Each row comes from the steps of one path. Every step used is in the known rows, and no mark comes twice. Write the path behind each row, first mark first.
Known rows
budud duzo dimoz rivem: [ 0.14 -0.40  0.28 -0.04 -0.07 -0.03 -0.27  0.07 -0.22  0.17 -0.09 -0.16
  0.10  0.03 -0.19  0.07 -0.15  0.26  0.06  0.03  0.11 -0.26]
budud rivem dimoz duzo romed bobo zezivi: [ 0.21 -0.34  0.27 -0.23  0.25 -0.07 -0.01  0.13 -0.21  0.22 -0.19  0.28
  0.13  0.10 -0.03 -0.09 -0.21 -0.08  0.17  0.27  0.20 -0.11]
romed bobo zezivi dimoz: [ 0.33 -0.14  0.01 -0.09  0.20 -0.11 -0.07 -0.11 -0.18  0.04 -0.14  0.07
  0.09  0.05 -0.16 -0.14 -0.14 -0.30  0.04  0.06  0.07  0.01]
fizog zezivi bobo: [ 0.17  0.11  0.05  0.20 -0.05 -0.31  0.10 -0.19 -0.17  0.05 -0.11  0.17
  0.34  0.00 -0.01 -0.01 -0.07 -0.06  0.10  0.25  0.21 -0.11]
bobo romed duzo dimoz: [-0.08 -0.44  0.27  0.00  0.09  0.27 -0.32  0.14 -0.26  0.17 -0.13  0.24
  0.13  0.02 -0.12 -0.03 -0.33  0.05  0.04 -0.18  0.24 -0.19]
zezivi bobo: [ 0.12 -0.05  0.01  0.07 -0.05 -0.21  0.03 -0.11 -0.21  0.12 -0.20  0.14
  0.19  0.00 -0.01 -0.01 -0.02  0.03  0.05  0.15  0.08 -0.20]
romed bobo zezivi: [ 0.25  0.03  0.24 -0.18  0.28 -0.02  0.01  0.13 -0.20  0.11 -0.01  0.20
  0.12 -0.05 -0.11 -0.05 -0.14 -0.16  0.08  0.26  0.02  0.04]
fizog zezivi bobo romed duzo: [ 0.01 -0.32  0.21  0.13  0.04  0.15 -0.20  0.01 -0.24  0.16 -0.32  0.30
  0.29  0.07 -0.04  0.00 -0.28 -0.03  0.23  0.19  0.39 -0.06]
bobo zezivi dimoz rivem: [ 0.33 -0.32  0.15 -0.08 -0.06 -0.15 -0.21 -0.12 -0.09  0.05 -0.24 -0.26
  0.04  0.10 -0.28  0.02 -0.18 -0.21  0.12  0.16  0.02 -0.03]
dimoz rivem budud duzo romed bobo zezivi fizog: [ 0.12 -0.38  0.29 -0.19 -0.08 -0.22 -0.18  0.08 -0.18  0.23 -0.15  0.24
  0.25 -0.09  0.01 -0.07 -0.16 -0.22  0.45  0.15  0.10 -0.20]
rivem dimoz: [-0.10 -0.34  0.05  0.00  0.06 -0.10  0.10 -0.08 -0.15  0.04 -0.07  0.13
  0.05  0.13 -0.08  0.05 -0.17 -0.17 -0.02  0.01 -0.01 -0.20]
fizog zezivi bobo romed duzo budud rivem: [-0.07 -0.51  0.20  0.17 -0.08 -0.11 -0.03  0.01 -0.26  0.30 -0.34  0.23
  0.35  0.09  0.03  0.03 -0.24  0.15  0.30  0.15  0.42  0.05]
duzo dimoz rivem budud: [-0.01 -0.39  0.26  0.11 -0.14 -0.22 -0.29  0.01 -0.06  0.22  0.11 -0.08
  0.07  0.09 -0.09  0.07 -0.11 -0.06  0.07  0.03  0.03 -0.41]
dimoz duzo romed: [ 0.04 -0.16  0.09 -0.11  0.07  0.08 -0.28  0.07  0.04  0.23 -0.13  0.29
  0.07  0.14  0.13 -0.16 -0.02  0.17  0.26  0.22  0.27 -0.29]
zezivi dimoz duzo budud rivem: [ 0.03 -0.44 -0.01  0.05 -0.08 -0.21 -0.08 -0.16 -0.19  0.27 -0.25  0.01
  0.20  0.13  0.08  0.01 -0.06  0.26  0.17  0.08  0.32 -0.07]
budud duzo romed bobo zezivi dimoz rivem: [ 0.38 -0.45  0.21 -0.15  0.05 -0.08 -0.29  0.04 -0.11  0.16 -0.27 -0.09
  0.06  0.15 -0.21 -0.12 -0.16 -0.08  0.24  0.20  0.14 -0.12]
dimoz rivem budud duzo romed bobo zezivi: [ 0.28 -0.28  0.38 -0.19  0.15 -0.06 -0.22  0.25 -0.12  0.28 -0.03  0.18
  0.15  0.07 -0.05 -0.09 -0.07 -0.06  0.28  0.35  0.13 -0.16]
rivem budud duzo: [-0.01 -0.28  0.03  0.06 -0.04 -0.04 -0.17  0.00 -0.18  0.28  0.02  0.09
  0.22  0.06  0.16  0.11  0.22  0.30  0.11  0.19  0.19 -0.27]
romed duzo budud: [ 0.02 -0.25  0.23  0.02  0.00 -0.01 -0.28  0.12 -0.17  0.26 -0.08  0.22
  0.20  0.05 -0.04 -0.05 -0.16  0.11  0.29  0.17  0.18 -0.06]
bobo zezivi: [ 0.20  0.03  0.18 -0.16  0.08 -0.01 -0.01  0.05 -0.14  0.08 -0.05  0.08
  0.16 -0.04 -0.09  0.06 -0.04 -0.12  0.07  0.24  0.00  0.07]
fizog zezivi: [ 0.04  0.16  0.07  0.17  0.09 -0.09  0.04 -0.08 -0.05  0.00  0.06  0.17
  0.24  0.02 -0.01  0.01 -0.11 -0.09  0.12  0.25  0.19  0.01]

Which path is each row?
[ 0.04 -0.25  0.06 -0.06  0.03 -0.12 -0.06 -0.21 -0.18  0.13 -0.08  0.05
  0.14  0.14  0.04  0.06 -0.12  0.09  0.03  0.17  0.22 -0.30] -> rivem dimoz duzo
[ 0.15 -0.40  0.07 -0.03 -0.08 -0.24 -0.05 -0.14 -0.22  0.26 -0.24 -0.02
  0.25  0.10  0.04  0.03 -0.06  0.18  0.19  0.14  0.31  0.02] -> bobo zezivi dimoz duzo budud rivem
[ 0.01 -0.15  0.14 -0.07  0.34  0.10 -0.13  0.26 -0.04  0.19 -0.06  0.47
 -0.03  0.08  0.02 -0.29 -0.16 -0.05  0.22  0.14  0.09 -0.21] -> duzo romed bobo
[-0.07 -0.49  0.12  0.08  0.01  0.00 -0.13  0.10 -0.29  0.30 -0.33  0.17
  0.16  0.07  0.00  0.05 -0.14  0.27  0.22  0.14  0.22  0.01] -> romed duzo budud rivem
[ 0.00 -0.30  0.32  0.11 -0.08 -0.10 -0.17  0.04 -0.13  0.26 -0.08  0.30
  0.39  0.08  0.00 -0.08 -0.27 -0.03  0.38  0.15  0.40 -0.02] -> fizog zezivi bobo romed duzo budud
[ 0.05 -0.29  0.16 -0.11  0.31 -0.01 -0.13  0.12 -0.09  0.22 -0.07  0.41
  0.02  0.16  0.05 -0.25 -0.22 -0.01  0.20  0.18  0.22 -0.35] -> rivem dimoz duzo romed bobo
[ 0.05 -0.44  0.18 -0.22  0.02 -0.23  0.02 -0.04 -0.27  0.17 -0.30  0.33
  0.22 -0.06  0.03 -0.07 -0.30 -0.25  0.34  0.07  0.16 -0.15] -> budud rivem dimoz duzo romed bobo zezivi fizog
[-0.14 -0.70  0.13  0.06  0.00 -0.13  0.04 -0.01 -0.30  0.21 -0.28  0.15
  0.13  0.17 -0.06  0.09 -0.27  0.02  0.12  0.03  0.14 -0.12] -> romed duzo budud rivem dimoz
[ 0.20 -0.45  0.22  0.02 -0.02 -0.24 -0.32  0.02  0.02  0.23 -0.04  0.01
  0.05  0.20 -0.10 -0.11 -0.12 -0.30  0.24  0.17  0.08 -0.31] -> duzo romed bobo zezivi dimoz rivem budud
[-0.01 -0.33  0.19  0.11 -0.12 -0.19 -0.25 -0.01 -0.01  0.22  0.03 -0.07
  0.06  0.12 -0.03  0.09 -0.03 -0.08  0.15  0.21  0.02 -0.32] -> dimoz rivem budud
[ 0.01 -0.44  0.14 -0.08  0.30 -0.01 -0.08  0.12 -0.16  0.25 -0.20  0.39
  0.02  0.18  0.07 -0.21 -0.22  0.08  0.19  0.17  0.26 -0.31] -> budud rivem dimoz duzo romed bobo
[ 0.03 -0.56  0.40 -0.02 -0.03  0.14 -0.40  0.14 -0.19  0.17 -0.21 -0.05
  0.05  0.08 -0.26  0.03 -0.40  0.04  0.13 -0.02  0.17 -0.22] -> bobo romed duzo dimoz rivem
[-0.06 -0.49  0.08 -0.08  0.05 -0.01 -0.14  0.01 -0.06  0.24 -0.27  0.27
  0.06  0.22  0.11 -0.08 -0.12  0.14  0.21  0.15  0.28 -0.32] -> budud rivem dimoz duzo romed
[-0.17 -0.61  0.18  0.06  0.00  0.09 -0.12  0.12 -0.22  0.32 -0.33  0.21
  0.19  0.10  0.04  0.04 -0.21  0.21  0.27  0.07  0.31  0.04] -> bobo romed duzo budud rivem
[ 0.16 -0.21  0.06 -0.08  0.30  0.01 -0.24  0.06 -0.06  0.20 -0.13  0.36
  0.02  0.15  0.04 -0.32 -0.15  0.01  0.21  0.14  0.26 -0.29] -> zezivi dimoz duzo romed bobo
[-0.14 -0.72  0.21  0.15 -0.08 -0.24  0.14 -0.09 -0.28  0.21 -0.29  0.22
  0.32  0.19 -0.04  0.07 -0.36 -0.10  0.20  0.04  0.34 -0.09] -> fizog zezivi bobo romed duzo budud rivem dimoz
[-0.04 -0.36  0.08  0.02 -0.05 -0.16 -0.04 -0.05 -0.19  0.30 -0.18  0.07
  0.21  0.08  0.12  0.06 -0.05  0.35  0.19  0.17  0.29 -0.07] -> dimoz duzo budud rivem
[-0.03 -0.40  0.29  0.03 -0.08 -0.03 -0.22  0.08 -0.15  0.31 -0.15  0.27
  0.30  0.07  0.00 -0.08 -0.23  0.03  0.34  0.09  0.31 -0.07] -> zezivi bobo romed duzo budud
[-0.17 -0.83  0.18  0.07 -0.08 -0.17  0.09 -0.05 -0.30  0.25 -0.35  0.20
  0.23  0.19 -0.04  0.06 -0.33 -0.04  0.17 -0.03  0.26 -0.14] -> zezivi bobo romed duzo budud rivem dimoz
[ 0.01 -0.27  0.19 -0.05 -0.09 -0.30 -0.07 -0.13 -0.09  0.24  0.10  0.10
  0.25  0.14  0.05 -0.02 -0.14  0.07  0.21  0.13  0.24 -0.23] -> rivem dimoz duzo budud
[ 0.13 -0.43  0.34  0.00 -0.01  0.05 -0.41  0.12 -0.25  0.15 -0.21 -0.10
  0.03  0.04 -0.29  0.04 -0.34  0.10  0.08  0.06  0.08 -0.24] -> romed duzo dimoz rivem
[ 0.16 -0.04 -0.12  0.19  0.05 -0.16 -0.04 -0.28 -0.06 -0.05 -0.09  0.05
  0.18  0.11 -0.08 -0.09 -0.11 -0.24  0.07  0.05  0.20 -0.01] -> fizog zezivi dimoz
[-0.02 -0.44  0.02 -0.02  0.03 -0.13  0.01 -0.21 -0.26  0.17 -0.25  0.03
  0.13  0.16  0.06  0.12 -0.13  0.20  0.02  0.16  0.27 -0.24] -> budud rivem dimoz duzo
